Every row comes from one small tree of marks. The marks that hang from a mark follow it in brackets, in the order of their numbers. Every link used is in the known rows. Which tree was each row made from?
Known rows:
k94(k12(k372) k526): [  4.5   8.4  -8.6  13.0  14.8 -66.6  45.0  15.3 -30.5 -13.8  18.5   9.3
  33.1 -41.1  -3.4  11.8 -14.3   7.4  43.6]
k12(k395 k526(k94(k372))): [-11.4   7.2 -11.4  31.4  24.4   3.1  36.8  37.0 -34.3 -27.3  38.2 -26.5
  -4.4 -39.3  -5.3  32.2 -24.2 -43.4  48.0]
k395(k94): [ 11.3  19.4   9.8  54.5  15.2  -6.9  17.5  -0.9 -14.0   0.7  26.5 -46.1
  -9.8 -32.2   1.4  18.9  -2.0 -17.2  32.2]
k929(k526): [ -2.6  21.6  22.1  30.5  35.9 -23.3  34.9  18.7  -8.5 -26.5  22.4 -22.2
  12.7 -37.0  17.3  19.5  27.2   0.4  49.2]
k12(k94 k372 k526): [  6.7   8.8  -2.5  26.7  23.3 -25.4  31.9  48.2 -12.3 -45.9  40.1 -25.1
 -20.2 -69.0  27.9   8.0 -17.7 -17.7  61.3]
k372(k526 k929): [-20.4  26.9  27.3  39.2  10.8   6.2  43.1  15.5  12.5 -29.2  33.9 -33.9
 -12.9 -31.7 -15.3  -3.7  -5.6 -16.9  36.7]
k526(k94(k12(k395) k372(k929))): [ 12.3   9.6 -36.5  20.5 -15.9  -8.1  28.9   8.1 -61.3   1.9  26.9   9.8
   6.9 -16.2 -20.9  26.3 -27.6 -30.1  42.9]
k12(k372(k929)): [ 24.0  19.0  -8.1  20.9  -5.9 -14.5  38.4  23.4 -10.9 -32.2  26.6 -22.6
  -7.8 -33.4  16.5 -15.1  -8.0  -6.0  39.8]
k526(k94): [ 18.3  18.7  -2.9  42.9  11.8  -7.3  15.4  13.3 -29.3   5.2  16.9  -1.6
 -16.4 -30.9 -12.2  16.2  -3.0 -28.6  47.6]
k372(k526(k94(k12)) k929): [-18.4  19.2   8.1  35.5  -1.0  -9.5  35.3   9.0 -16.3 -13.7  32.7 -10.4
 -21.1 -32.2 -28.7  -1.2 -17.3 -23.0  44.5]
k526(k372): [ 38.6  21.6   1.8  29.0  13.8 -21.0  12.6  15.7  -6.0  -6.2  16.5 -25.5
  35.0 -29.7  -1.7  13.4  13.9   5.5  39.5]
k12(k94 k372(k929(k526))): [  9.8  12.7  -9.4  21.4  -3.4 -23.5  48.4  33.2 -14.7 -45.1  44.7 -22.9
 -25.8 -51.1  25.1   4.2 -12.8 -17.4  56.2]
k12(k372(k929) k395 k526(k94)): [ -5.8   2.9 -21.4  21.4   0.3 -14.8  52.8  46.2 -31.2 -50.0  48.6 -34.0
 -35.1 -48.2   7.8  -2.3 -38.4 -42.8  51.7]
k94(k12(k395(k526(k372)))): [ 10.2   9.3  -7.6  19.4   3.8 -19.9  49.9  17.6 -33.1  -5.7  21.6 -20.3
  38.2 -21.2  -9.6  28.6  -7.0  -5.8  37.2]
k94(k526(k372)): [  6.3  17.4  12.3  32.4  29.0 -49.3  36.7  14.3  -6.1 -14.4  22.9 -14.1
  33.0 -41.4 -13.2  24.2  -1.8   1.5  37.3]
k372(k526(k94(k12(k395)))): [ -8.4  16.7   7.8  37.1  26.3  -5.5  25.7  19.4 -17.1  -3.6  27.4 -13.6
  -5.2 -41.9 -24.9  15.8  -6.2 -21.9  51.2]
k94(k12(k395 k526)): [ -5.0   8.5  -2.1  19.9  10.8 -17.6  38.6  28.8 -25.8 -16.9  20.6 -17.1
  27.7 -24.0  -1.0  22.6  -7.8 -21.7  45.4]
k395(k12(k94)): [ 23.4  12.9   8.0  41.9  -0.9 -26.3  21.0  40.4  -8.6  -3.5  16.2 -21.7
  -4.0 -34.3  10.7  22.0  -1.7  -6.4  39.6]
k372(k929): [  2.3  24.4  10.7  35.0  -9.1   1.6  42.3  11.8  -3.5 -22.0  23.5 -23.7
  -5.0 -12.6  -1.6   1.6  -4.6 -23.5  31.9]
k395(k12): [ 27.0  17.0  11.6  38.8   3.0 -27.9  17.3  34.2  -7.8   0.1   6.8 -21.3
   8.3 -26.0   9.3  10.8   6.8   6.5  32.2]

Write each row's tree:
[ -1.3  12.0 -14.6  34.4  -2.2 -22.3  20.4  -7.4 -45.2  -6.0  33.4 -27.4
  11.2 -28.6  -2.4  21.2 -24.9  -6.2  30.9] -> k395(k94(k12(k526) k372(k929)))
[ 15.7  17.9 -20.5  32.7  -2.9  -1.2  19.1   5.5 -45.8  -1.3  25.3   4.5
  -7.7 -25.1 -15.4  18.6 -18.4 -24.3  41.4] -> k526(k94(k372(k929)))
[ 29.2  12.4   0.1  32.1   8.3 -38.8  15.1  40.6 -14.5  -8.1  17.7 -20.3
 -10.3 -49.0   9.1  -4.9  -4.2  13.1  41.7] -> k395(k12(k372(k526(k94))))
[ -6.6  14.9  -1.8  34.5  18.9 -12.7  20.9  20.6 -32.8 -21.9  28.1  -7.9
  -7.9 -40.5  -3.2  14.9 -17.8 -21.6  46.2] -> k12(k526(k94(k372(k929))))
[ -0.8  11.3 -18.2  10.6  16.0 -48.4  38.3   1.8 -48.3  -4.4  19.1  20.4
  62.4 -28.7 -15.5  38.1 -20.1  10.9  34.9] -> k94(k12 k372 k526)
[  6.0   8.3   5.9  38.8   0.8 -27.8  54.6  29.9 -32.9 -12.7  31.3 -28.4
  -3.0 -43.8   3.3  31.7 -24.7  15.0  27.0] -> k395(k12(k94(k372(k929))) k526)
[-12.0   5.1  -2.8  31.3   6.2  -6.7  51.8  49.6  -7.9 -46.2  53.6 -49.0
  -6.5 -45.6   0.7  33.9 -26.2 -48.7  52.2] -> k12(k94 k395 k526(k372(k929)))
[-10.9   6.4 -13.0  29.3  17.4   0.5  62.5  35.9 -23.0 -28.9  49.0 -24.7
  10.9 -39.9  -8.5  59.3 -31.5 -46.3  43.7] -> k12(k94(k372 k526) k395)
[ 21.9  14.7   4.5  29.7  -3.4 -35.6  26.5  39.8  -5.6 -19.3  21.5 -28.3
  -8.9 -41.1  11.9 -11.9  -7.5  15.2  34.9] -> k395(k12(k372(k526 k929)))
[ -5.8   6.7  -9.2  30.9   7.7 -14.5  38.9  36.5 -25.3 -31.2  42.6 -36.6
  -7.5 -38.0 -11.5  19.6 -24.1 -41.6  48.1] -> k12(k395 k526(k94 k372(k929)))
[  4.2  21.8  -7.3  19.4   6.7  -2.9  35.6   8.0 -29.2 -26.7  30.2 -13.1
  24.5 -22.0   5.9  20.0  -3.9   0.0  34.4] -> k94(k372(k929(k526)))
[ 22.1   7.6   0.6  40.2  -6.5 -52.5  40.3  21.3 -41.4   1.3  25.8 -24.7
  -7.0 -42.1 -13.1  13.8 -19.7  21.5  28.1] -> k395(k12 k526(k94 k372(k929)))
[  5.1   5.7 -19.9  22.4  -5.3  -5.3  76.7  31.2 -34.7 -39.2  48.0 -40.9
 -26.8 -40.6   1.5   5.0 -35.2 -26.3  38.3] -> k12(k372(k929) k395(k526(k94)))
[  6.0   8.4  17.6  60.4  11.7 -41.1  40.6  10.3 -31.2   5.0  29.1 -58.6
 -17.5 -48.3   2.1  23.8 -18.7  20.1  17.7] -> k395(k12 k94 k526)
[ 10.0   8.3  -3.8  48.0   8.7 -54.7  19.6   9.9 -35.2   5.3  28.6 -32.7
   6.8 -42.9  -1.4  31.8 -25.7  13.1  21.3] -> k395(k12 k94(k372 k526))
[  2.6   8.9  -5.0  46.2  -5.1 -53.6  27.5   7.0 -35.4  -0.4  33.5 -34.1
  -1.0 -36.8  -4.3  25.5 -32.6   7.4  17.7] -> k395(k12 k94(k372(k929) k526))
[ 22.9   7.6  10.4  40.4   8.0 -46.8  43.3  33.5 -23.3  -5.9  27.8 -36.3
   7.2 -51.9   1.6  29.1 -11.1  24.6  31.7] -> k395(k12(k94) k526(k372))
